Each row was made from one small tree. Brackets hold a mark, then the marks that hang from it, in the order of their numbers. Every link used is in the known rows. Write each row's tree.
Known rows:
[Z_367 [Z_549 Z_217 [Z_256 Z_783]]]: [  5.2  -0.4  12.3 -21.1  36.3   8.7 -17.9   4.5  -6.0   9.2  26.5 -19.2
  13.9  -7.8  37.1  -4.1  30.2  -3.9  -1.9  13.0   9.5]
[Z_367 [Z_549 [Z_256 Z_535]]]: [ -8.5  -4.8 -10.8  -6.4  29.4 -11.8 -13.3  -9.8  11.0  -2.2  12.3 -10.2
  12.7  -9.6  10.4 -36.8   6.8  -5.9 -24.2  11.5 -14.6]
[Z_783 [Z_367 [Z_549 Z_217]]]: [  5.6   0.8 -12.2   2.7   6.8 -15.0 -36.0  32.0 -11.2   5.9  28.9 -18.1
   5.9  -8.2  -3.5 -47.4   9.1  -4.1  19.4  10.0  34.1]
[Z_377 Z_935]: [-22.5  30.7 -33.6 -10.9  13.8  -2.9   8.4  20.8 -24.6   7.2  19.4 -15.3
   6.0 -15.8  -3.2  14.4 -12.5  -6.1  15.4   6.9  22.4]
[Z_935 [Z_783 [Z_367 [Z_549 [Z_256 Z_535]]]]]: [ -5.4  -7.4  10.4  -7.2  -5.8 -17.3 -27.9  -6.6  13.2  -1.2  -3.2  -5.9
  16.2   5.8  -6.0 -63.7  20.2  10.6  39.7  16.1 -20.1]
[Z_535 Z_217 [Z_464 [Z_549 Z_256]]]: [ -7.6 -40.6  -4.7  16.3  32.7  -0.2  44.4  -6.7 -24.2  10.1   6.5 -15.0
   9.1  -8.3 -26.4  45.2  25.7   7.8  -5.3  -1.8 -25.7]
[Z_367 [Z_549 Z_256]]: [-10.4  -0.5  -5.3   0.7  24.5  -6.9 -16.3  17.2  -2.4   7.8  22.1 -10.8
  10.7  -1.3  27.0 -27.2   7.9  -3.7 -17.4  10.7  -1.6]
[Z_464 [Z_549 Z_256] [Z_783 Z_367]]: [ -8.6  19.0  22.2   4.3   8.1  -1.9   4.9  37.1 -37.5 -13.6   9.9  -8.8
  13.6  -1.8 -16.1  19.8   5.1   8.9  34.3  -5.2 -13.9]
[Z_783 [Z_367 [Z_549 Z_217 Z_256]]]: [  9.1   3.9   3.9   1.5  19.2 -11.2 -34.4  43.4  -9.8   8.8  25.3 -15.6
  16.0  -7.2   6.1 -58.3  21.0  -1.1   7.4  11.4   7.3]
[Z_256 Z_535 Z_549 Z_783]: [-10.4 -20.9  -0.1 -30.5  20.9  15.0   6.4 -28.6  11.7  -2.9  20.9  -9.8
   3.6   1.6   4.2  46.0  -3.0   7.4   5.3  14.6  14.6]
[Z_549 Z_217 [Z_256 Z_535 Z_783]]: [ -1.2  -3.5  -5.7 -30.5  49.1  11.1  -5.2 -13.7  -4.5  -3.1  23.7 -21.4
  17.4 -20.6  13.5  35.6  18.3  -1.9   0.4  11.4  -9.3]
[Z_464 Z_549 [Z_783 Z_367]]: [-12.0  15.1   6.2   5.2  -4.8  -5.5  -1.2  25.5 -38.6 -17.1  12.9 -10.7
   4.3  -3.8 -25.8  29.8  -5.5   6.3  47.1  -5.6  13.5]
[Z_464 [Z_549 [Z_256 Z_535]]]: [ -9.8  -1.3 -20.6  -6.4  31.7   3.0  -4.0  -7.3  -9.0 -14.1  14.1  -8.4
  14.7  -7.0  -9.0  37.6  -4.8  -0.8  -2.6   0.8 -38.6]
[Z_256 [Z_549 Z_217] [Z_783 Z_367]]: [  6.5 -14.9  15.9 -21.8  11.4  14.9 -14.5  25.7  -8.7   8.4  34.4 -15.1
   6.0   3.8  -0.8  26.5  11.8  11.9  36.3  13.9  36.0]
[Z_367 Z_549]: [-13.6  -2.0 -22.2   0.9  12.5  -9.8 -19.1   5.1  -3.2   4.1  25.5 -13.5
   0.1  -2.9  19.0 -15.2  -2.1  -6.5  -4.9  10.0  26.7]
[Z_464 [Z_549 Z_217 [Z_256 Z_535 Z_783]]]: [  5.1  -4.1  -3.1 -28.2  43.8  19.5  -6.7 -18.8 -14.4 -11.7  18.6 -16.8
  18.2 -13.2   0.6  58.6  16.3  -1.0  13.7   3.1 -27.8]
[Z_549 Z_217 [Z_256 Z_783]]: [ -3.0   1.0   0.8 -23.6  44.8  16.2  -8.6  14.1 -16.6   5.5  33.1 -22.5
  15.3 -11.3  29.3  46.4  20.5  -0.1   6.9  10.9   5.6]
[Z_256 Z_535]: [-20.1  -4.9 -39.1  -8.8  25.6  -6.4  -7.9 -13.9  -1.2  -8.5  21.6 -15.3
   3.2 -15.6  -3.8  24.5 -14.1  -4.8  -2.8   8.8   8.8]
[Z_535 Z_217 [Z_464 Z_549 Z_783]]: [ -9.7 -26.2  -1.5  15.0  20.9  -3.6  56.1 -25.0 -42.3  -3.7  -6.1 -19.5
  -4.6 -15.5 -40.1  63.4  24.6   5.2   8.4  -6.3  11.8]
[Z_783 [Z_367 [Z_549 [Z_256 Z_535]]]]: [ -6.4  -6.8   6.3  -2.5   7.7 -21.2 -21.4  14.2  13.9  -0.2  14.2  -7.5
  17.6  -7.1  -7.7 -74.2   5.5   2.6   5.9  10.6 -12.5]
[Z_256 Z_549 [Z_783 Z_367]]: [-10.8 -18.3  24.1 -17.6  -4.1  10.4  -1.8  23.3   2.7   8.8  32.6  -8.1
   6.1  11.7   2.3  19.7  -1.9  17.5  40.4  12.4  31.9]
[Z_535 Z_464]: [-25.8 -22.4 -38.2  12.8  32.1 -10.1  15.2  -7.8  -8.8  12.3  21.4 -21.9
  -4.7  -5.1   3.3  40.6  -0.1  -0.2   4.6  11.6  20.8]
[Z_377 [Z_256 [Z_549 Z_217]] Z_935]: [ -3.1  30.8  -1.6 -17.4  27.1  14.6  19.9  27.5 -44.0  20.0  -7.6 -12.9
   4.9  -1.1 -10.7  20.0  11.3   2.9 -16.3  11.5  31.1]

Write each row's tree:
[-22.2  -3.8  -0.7  -7.2  28.2  -3.8  55.9 -23.1 -14.6  21.6 -29.2 -10.2
   1.3   0.9 -35.2  11.2   9.2   8.8 -16.3  15.4  12.0]
[Z_377 [Z_256 [Z_535 Z_464] Z_549] Z_935]
[ 10.0   2.7   7.4  -3.6   5.8  -8.1 -40.8  22.6 -11.6   7.9   9.2 -14.1
  14.9   6.3   8.0 -48.0  34.5   7.7  42.1  16.2  -3.8]
[Z_935 [Z_783 [Z_367 [Z_549 Z_217 Z_256]]]]
[ -0.7 -21.9  -1.4  -7.5  50.9  15.9  15.4 -14.3 -21.9   9.3  16.9 -23.3
  10.1  -2.0   7.9  72.5  30.2   3.3  20.0   6.0 -16.5]
[Z_535 [Z_464 [Z_549 Z_217 [Z_256 Z_783]]]]
[ -6.8  13.8  31.2   4.4   4.1 -17.1  -6.7  34.3 -17.0  -1.8   7.9  -9.9
  12.5  -4.8   1.4 -51.2  16.6   4.3  13.8   5.9  12.2]
[Z_464 [Z_783 [Z_367 [Z_549 Z_256]]]]
[  1.8 -39.5 -11.2 -19.7  48.2  11.0  19.1 -47.4   5.1   9.5  11.5 -23.2
  -1.8  -4.7  -5.1  57.8  22.3   4.7  -1.0  19.8  18.1]
[Z_256 [Z_535 Z_464] [Z_549 Z_217] Z_783]
[-11.6 -47.3 -11.7   6.3  42.4 -11.7  44.7 -27.5  -0.8   8.9   2.0 -19.0
  10.5 -22.7 -29.4  10.3  25.9   4.6 -25.3   8.0 -17.2]
[Z_549 [Z_256 [Z_535 Z_217 Z_464]]]
[-15.6 -11.1 -20.5   6.3  33.1  -8.0  32.0 -47.1 -24.4 -15.7 -10.7 -18.4
  -4.9 -11.8 -31.3  64.6   5.8  -1.8  11.6  -0.3  -5.1]
[Z_256 [Z_535 [Z_464 Z_549 Z_783]]]
[  3.0  -6.4  15.0 -16.1   4.0  -3.8 -28.2  17.9  -3.2   7.2  32.6 -18.3
   9.3  -6.5   7.1 -31.3  17.8   1.5  39.2  10.9  40.1]
[Z_256 [Z_783 [Z_367 [Z_549 Z_217]]]]
[-22.6  23.1  52.5 -21.5 -20.8  -7.1  17.1  28.2 -16.5  22.8  -5.3  -6.8
  16.1   1.6  -9.2 -63.9  14.0  10.9  42.5   6.8  42.4]
[Z_377 [Z_256 [Z_783 [Z_367 Z_549]]] Z_935]
[  6.9   6.6 -14.6  -3.5  40.7  -2.7 -27.3  19.0 -14.3   6.7  22.7 -18.1
  11.0  -9.3  23.5 -24.5  20.9  -9.8 -20.4  12.4   4.3]
[Z_367 [Z_549 Z_217 Z_256]]
[  7.9 -18.7  10.8 -29.4  15.4   9.2 -13.4  -1.2   3.4  -1.0  25.3 -14.2
   8.9  -4.4 -15.6  14.6   9.8  10.0  28.6  14.5  23.3]
[Z_256 Z_535 [Z_549 Z_217] [Z_783 Z_367]]
[ -4.5 -56.7 -15.8   3.4  31.0  -4.1  47.8 -40.2   3.4  10.0   0.7 -14.8
  -3.0 -10.5 -40.8  29.4  17.0   8.9 -27.0  12.0   9.1]
[Z_256 [Z_535 Z_217 Z_464] Z_549]
[  3.1  23.2 -21.5  -3.7  32.1   9.3  -4.8   3.5 -53.3 -18.7  12.5 -21.5
  -1.2 -14.2  -8.5  72.3   7.7  -7.3  12.3  -3.6  14.9]
[Z_464 [Z_549 Z_217] Z_783]
[-18.1  -6.9  29.3 -14.5   7.9   2.1  -3.7  36.9  -2.4   7.7  33.6 -11.8
  19.4  -0.7  12.6   1.0   6.7  13.3  41.1   8.3   4.8]
[Z_549 [Z_256 [Z_783 Z_367]]]
[  4.9 -11.6  11.2 -23.6   8.5  -8.7 -28.3  -9.5   8.5  -1.1  23.1 -18.3
  11.1 -14.4  -9.2 -38.6  16.0  -0.7  32.6  12.1  28.4]
[Z_256 Z_535 [Z_783 [Z_367 [Z_549 Z_217]]]]
[-16.8 -56.0   0.2 -10.6  26.1  -4.9  48.8 -51.5   5.7   8.4   8.9 -21.8
   3.2 -23.2 -26.8  37.6  24.0   7.3   7.1   7.5  15.8]
[Z_256 [Z_535 Z_217 Z_464] Z_783]
[ -2.3 -31.8  30.9 -24.0  17.0  -2.3  20.4 -28.3  12.4   3.4  11.1 -11.0
  18.4 -19.6  -1.6 -26.8  32.2   3.9 -12.9   7.3  -5.3]
[Z_367 [Z_549 [Z_256 [Z_535 Z_217] Z_783]]]
[ -4.8  23.6  26.0 -36.1  22.1  25.7  27.3  14.3 -37.3  21.8  -3.9 -13.7
   8.0   1.4   1.7  37.5  20.9   8.3   4.5  12.0  38.0]
[Z_377 [Z_256 [Z_549 Z_217] Z_783] Z_935]
[ -0.9 -44.0  34.4 -23.7  -7.5   4.8  23.9  -6.6   9.4   1.8  18.0  -7.0
  10.9  -8.4 -39.7   0.6  13.7  20.0  22.1   7.9  20.8]
[Z_256 [Z_535 Z_217] Z_549 [Z_783 Z_367]]
[-31.0  22.9  18.7 -34.8  11.7   4.5  34.7 -13.4 -18.8   8.3 -10.3 -12.0
  14.1 -13.2 -13.2  15.9   2.6   4.8  16.6   6.7  19.2]
[Z_377 [Z_256 Z_535 Z_783] Z_935]
[ -1.3 -21.3  -7.3  -5.0  25.1   3.5  19.9 -11.5 -15.7  -9.9   8.2  -8.5
  17.3 -18.6 -32.2  27.7  11.6   3.1 -11.8  -4.6 -36.3]
[Z_464 [Z_549 [Z_256 [Z_535 Z_217]]]]
[  4.0 -33.4 -38.4  -2.1  52.1   0.4  10.0 -33.3  -2.3   7.4   7.9 -22.4
  -5.7  -5.8 -17.6  40.3  13.3  -0.7 -20.0  19.0  11.5]
[Z_256 [Z_535 Z_464] [Z_549 Z_217]]
[ -9.1 -48.3 -25.3   8.6  26.1  -8.0  40.0 -44.0 -11.6  -1.9   0.1 -16.5
   1.2 -17.5 -51.9  43.6  13.1   2.9   0.8  -1.5 -11.1]
[Z_256 [Z_535 Z_217 [Z_464 Z_549]]]
[  0.6 -24.8   2.9  -5.5  21.6 -11.5  10.4 -14.6   4.7   1.5   6.9 -10.6
  15.6 -21.9 -13.0 -45.7  23.5  -2.0 -33.9   6.8 -11.1]
[Z_367 [Z_549 [Z_256 [Z_535 Z_217]]]]
[ 11.6  -1.3  -0.8  -6.5  23.1 -16.2 -32.3  16.1   2.0  -0.3  15.2 -14.6
  18.4 -14.9 -11.1 -68.3  17.9  -3.1   0.4  11.7  -5.9]
[Z_783 [Z_367 [Z_549 Z_217 [Z_256 Z_535]]]]
[ -1.0  -0.5  20.7 -18.9  22.8   6.9 -15.4  38.8 -13.8   7.3  34.5 -19.2
  20.2  -8.6  13.5   9.3  20.3   7.5  35.4   9.5   9.5]
[Z_549 Z_217 [Z_256 [Z_783 Z_367]]]
[ -3.2 -41.8  13.4 -29.4  14.1  14.6  31.1 -31.3   5.3   0.0  15.7  -9.6
   6.0 -10.6 -20.4  36.0  15.0  11.8  -6.0   9.4  17.3]
[Z_256 [Z_535 Z_217] Z_549 Z_783]
[-10.2  -6.1  -0.4   0.5 -21.2 -14.5 -32.6  10.2  -0.9   5.0  11.2  -9.1
   3.8  13.3   0.1 -44.5  12.1  10.2  58.6  13.7  20.9]
[Z_935 [Z_783 [Z_367 Z_549]]]
[ -6.9 -64.7  11.6 -13.9  26.1   6.9  55.6 -53.3  11.0  12.1   4.3 -15.1
   0.1  -8.2 -27.5  45.7  26.9  14.2  -5.8  12.7  17.1]
[Z_256 [Z_535 Z_217 Z_464] Z_549 Z_783]
[-11.0 -42.2 -21.5  16.6  20.5  -3.7  39.3 -18.0 -24.1   7.5  10.2 -17.5
  -0.9  -9.7 -33.9  53.2  14.6   4.9   6.7  -3.2   2.7]
[Z_535 Z_217 [Z_464 Z_549]]
[  7.0   0.5  -8.1  -4.1  -6.0 -11.4 -44.5  11.0 -12.2   4.2  11.9 -16.5
   4.2   5.5  -1.3 -41.4  23.4   4.6  54.8  15.5  24.5]
[Z_935 [Z_783 [Z_367 [Z_549 Z_217]]]]
[ -8.2 -22.2  -7.9  -7.4  30.9  -4.1  21.3  -4.7  -6.3  -2.4  12.7 -13.1
  16.8 -26.6 -19.7   4.0  13.6   2.3 -24.5   4.2 -16.3]
[Z_549 [Z_256 [Z_535 Z_217]]]
